What can hang from each mark:
R: B P T
T: K N R
K: P T
P: K N
N: B P
B: K N

Every row comes from one small tree of marks. The marks that hang from a mark follow it in brackets, in alphabetical order. Every link used is in the known rows. Which tree was each row made from?
Known rows:
B{K{P} N}: [ 0.91 -0.10 -0.36  0.69 -0.09  1.15  0.47 -2.12 -1.64 -0.97  0.61  0.86
 -1.09  0.69 -0.69 -0.01  1.29  0.91 -0.24  0.11]
R{B{K} T}: [ 0.18  0.63  0.88  1.06  0.11  0.10 -0.94  1.18  1.13  0.10  0.75 -1.01
 -1.63 -0.16  1.64 -0.19 -1.21  0.93  0.06 -1.08]
N{B{K{T{R}}} P}: [-1.02 -0.21 -0.13  1.73 -0.20 -3.46 -0.57 -1.96  0.14 -0.82  1.09  0.03
  0.01  0.29  0.81  0.35  0.61  0.72  0.32 -0.82]
P{N{B}}: [-0.19  0.14 -0.19 -0.04 -0.65  0.47 -0.86 -1.23  0.89 -0.52  0.19  0.55
  0.40 -0.37  0.97  0.06  1.06  0.10  0.75 -1.19]
N{B P}: [-1.33 -0.11 -0.11  0.75 -0.02 -3.50 -0.42 -1.79  0.56 -0.08  0.49 -0.96
  0.64 -0.11  0.98  0.39  1.26  0.73  0.39 -1.02]
T{K N{B} R}: [ 0.09 -0.42  0.75  1.87 -0.16  0.80 -0.61 -2.27  1.39 -1.33  1.61  5.63
  1.98 -0.10  0.24 -0.09 -1.20  0.91  0.84 -1.43]
N{B{K} P}: [-1.17  0.19 -0.07  1.23 -0.01 -3.34 -0.42 -1.76 -0.18 -0.35  0.88 -0.31
  0.32  0.15  0.77  0.61  1.29  0.59  0.14 -0.79]
T{K{P} R{B}}: [ 0.81 -0.34 -0.01  1.17 -0.45  0.07 -0.72  1.80  1.33 -1.61  1.59  5.55
  0.51  0.06  1.11 -0.47 -0.96  1.58  0.53 -0.60]
N{B P{K}}: [-1.47  0.43 -0.08  0.95 -0.17 -3.21 -0.33 -1.82  0.76 -0.40  1.33  0.21
  0.39 -0.19  0.68  0.45  1.23  0.81  0.33 -0.57]
P{N{B{K{T}}}}: [-0.01  0.19 -0.23  0.44 -0.70  0.36 -0.99 -1.68  0.42 -0.89  0.73  0.51
 -0.14 -0.13  0.96  0.03  0.88  0.05  0.67 -1.02]
T{N{P{K}} R}: [-0.38 -0.50  0.81  1.79 -0.09  0.59 -0.01 -0.58  1.50 -1.25  0.88  4.57
  0.64 -0.03 -0.88  0.25 -0.79  0.58  0.74 -0.72]
B{K}: [ 0.34  0.52  0.45  0.94 -0.21  0.19 -0.12 -0.67 -0.97 -1.00  0.48  1.06
 -0.50  0.14 -0.06 -0.12 -0.11  0.44 -0.22 -1.26]
B{N{P}}: [-0.17 -0.53 -0.28  0.11  0.25 -0.29  0.32 -1.96 -0.27 -0.18 -0.54  1.26
 -0.03  0.22 -0.76  0.38  1.65  0.82 -0.02 -0.40]
B{K{T{R}} N{P}}: [ 0.22 -0.64 -0.29  1.45 -0.01 -0.25  0.13 -2.23 -0.86 -1.27  0.45  2.64
 -0.99  0.79 -0.99  0.27  0.63  0.72 -0.11 -0.11]
B{N}: [ 0.39 -0.36 -0.04  0.02 -0.05  1.13  0.33 -2.61 -0.49 -0.31 -0.60  0.85
 -0.18  0.09 -0.69 -0.08  1.03  0.76 -0.01 -0.75]
R{B{K{P T} N}}: [ 0.73 -0.42 -0.07  0.90 -0.33 -0.18 -0.34 -1.18 -0.21 -0.54  0.92  0.64
 -1.31  0.49  0.82 -0.26  0.61  1.22  0.19  0.40]
B{K{P T{N R}}}: [ 0.93 -0.37  0.24  1.85 -0.49  0.45 -0.14 -1.19 -0.47 -1.90  1.77  0.95
 -1.01  0.58  0.14 -0.65 -0.84  0.86  0.40 -0.53]
R{B{K} P{N} T}: [ 0.27  0.05  0.75  0.81  0.18  0.50 -0.89  1.38  2.00  0.31  0.23 -0.97
 -2.06 -0.28  2.58 -0.01 -1.33  1.11  0.21 -0.31]
B{K{T} N{P}}: [ 0.20 -0.47 -0.32  1.04  0.12 -0.53  0.11 -2.67 -1.23 -0.93  0.52  1.44
 -0.99  0.76 -0.80  0.27  1.15  0.77 -0.21  0.03]

Write each row's tree:
[ 0.13 -0.67  0.39  0.13 -0.26 -0.25 -0.54  0.61  1.76  0.21 -0.42  0.53
 -0.65 -0.39  2.15 -0.10 -0.19  1.05  0.50 -0.07]	R{B P{N}}
[ 0.94 -0.22 -0.35  0.85 -0.53  1.32 -0.64  1.61  1.13 -2.06  1.48  6.08
  0.71  0.00  0.44 -0.38 -0.56  1.07  0.63 -0.94]	T{K{P{N}} R}
[-0.11  0.40  1.03  1.22  0.22  0.69 -0.50 -1.84  1.09 -0.06  0.97 -2.26
 -0.56 -0.25  0.84 -0.27 -1.13  0.65  0.36 -1.73]	R{T{N{B{K}}}}
[ 0.37 -0.10 -0.61  0.10 -0.71  0.09 -0.45 -0.33  0.46 -0.91  1.07 -0.80
 -0.26 -0.02  1.18 -0.43  1.23  0.74  0.77 -0.40]	K{P{N{B}}}
[ 0.76  0.40 -0.16  0.67 -0.46  0.81 -0.26  0.18 -0.76 -1.32  1.08  0.84
 -0.81  0.30  0.32 -0.19  0.67  0.54  0.13 -0.48]	B{K{P{N}}}
[ 1.08 -0.44 -0.49  0.99 -0.28  0.69  0.30 -2.85 -1.50 -1.31  1.14  0.24
 -1.56  0.85 -0.38 -0.41  0.88  1.07 -0.09  0.29]	B{K{P T} N}
[ 0.48 -0.65  0.96  2.08 -0.33  1.32 -0.37 -0.27  1.18 -1.11  0.85  3.64
  0.08  0.18  0.13 -0.13 -1.14  0.75  0.78 -0.57]	T{N R{B{K{P}}}}
[ 0.09 -0.22  0.59  1.28 -0.18 -1.05 -0.70 -0.34  0.45 -0.49  0.98  0.95
 -0.61  0.19  1.05 -0.04 -0.18  0.88  0.31 -0.27]	R{B{K{T{N{P}}}}}
[ 0.92  0.03 -0.34  0.93 -0.61  0.34 -0.41 -0.57 -0.68 -1.71  1.59  0.11
 -1.30  0.45  0.61 -0.54  0.19  0.71  0.27 -0.36]	B{K{P{N} T}}
[-0.05 -0.16  0.71  1.39 -0.15  0.13 -0.13 -3.43  0.01 -0.54  1.27 -0.44
  0.53  0.09  0.41 -0.15  0.15  0.63  0.60 -0.78]	T{N{B{K{P}}}}
[ 0.82  0.20 -0.43 -0.05 -0.28  0.77 -0.58  0.55  0.44 -1.35  1.66  3.42
  0.69 -0.06  0.84 -0.42  0.43  1.19  0.37 -0.64]	T{K{P{N}}}
[-0.18 -0.69  0.95  1.92 -0.36  0.66 -0.28 -2.53  1.29 -0.90  0.50  2.19
  0.99 -0.14 -0.01 -0.14 -0.99  0.49  0.97 -1.50]	T{N{B} R}
[-0.18 -0.32 -0.33  0.33  0.02 -0.28  0.29 -2.32 -0.06 -0.60  0.27  1.65
 -0.49  0.22 -0.80  0.22  1.38  0.95  0.03  0.03]	B{N{P{K{T}}}}
[ 0.60  0.24  0.34  0.90  0.16  0.70 -0.54  0.19  0.74  0.12  0.83 -1.10
 -2.01  0.26  1.23 -0.15 -0.20  1.28  0.02 -0.04]	R{B{K{P} N} T}
[-0.11 -0.22  0.55  0.82  0.47  0.04 -0.35 -1.17  0.79 -0.79  1.52  4.50
  1.84 -0.04 -0.06  0.19  0.06  1.04  0.41 -0.77]	T{K N{P}}
[ 0.80 -0.70  0.01  1.44 -0.20  0.87  0.28 -2.99 -0.94 -1.28  0.22  1.95
 -1.34  0.66 -0.59 -0.17 -0.18  0.84 -0.13 -0.35]	B{K{T{R{P}}} N}
[-0.57 -0.20  0.45  1.08  0.36 -1.09 -0.55 -2.53  0.85 -0.55  1.81  3.31
  2.14 -0.06  0.51  0.31  0.39  1.03  0.58 -0.78]	T{K N{B P}}
[-0.63  0.17  0.01  0.69 -0.15 -1.94 -0.15 -0.27  0.60 -1.05  1.22  1.26
 -0.38 -0.06  0.03  0.03  0.44  0.89  0.19 -0.43]	N{P{K{T}}}
[-0.38  0.95 -0.17  0.20 -0.88  0.92 -0.76 -1.48  1.17 -1.03  1.39  2.17
 -0.03 -0.53  0.62  0.15  1.06  0.22  0.65 -0.49]	P{K N{B}}
[ 0.05  0.07  0.35  0.34  0.27  0.23 -0.77 -0.30  2.09 -0.10  0.69 -0.44
 -0.59 -0.52  2.33 -0.26 -1.22  1.25  0.31 -1.21]	R{P{N{B}} T{K}}
[ 0.49 -0.99  0.15  1.08 -0.64 -0.07 -0.37 -0.80  1.17 -1.47  0.28  0.75
 -0.93 -0.03  0.78 -0.82 -1.45  0.83  0.60 -1.19]	K{T{R{P{N}}}}
[ 0.33 -0.75  0.88  1.37 -0.06 -1.10 -0.26 -0.91  0.69 -0.21  0.50 -0.25
 -1.16  0.10  1.87 -0.37 -1.19  1.39  0.19  0.04]	R{B{K{T{N}}} P}
[-0.13 -0.19  0.10  0.49 -0.56 -0.42 -0.25 -2.04  1.24 -0.79  0.87 -0.08
 -0.88 -0.39  1.51 -0.36 -0.32  1.02  0.49 -0.25]	R{P{K{T} N{B}}}
[-1.33  0.21 -0.20  1.08 -0.32 -3.50 -0.47 -2.31  0.79 -0.68  1.74 -0.33
  0.00 -0.09  0.92  0.17  0.98  0.91  0.42 -0.38]	N{B P{K{T}}}
[ 0.75 -0.21  0.39  0.73  0.06  1.20 -0.19 -1.29  0.48 -1.14  2.13  3.23
  1.31  0.05  0.29 -0.50 -0.20  1.34  0.54 -0.53]	T{K{P} N}
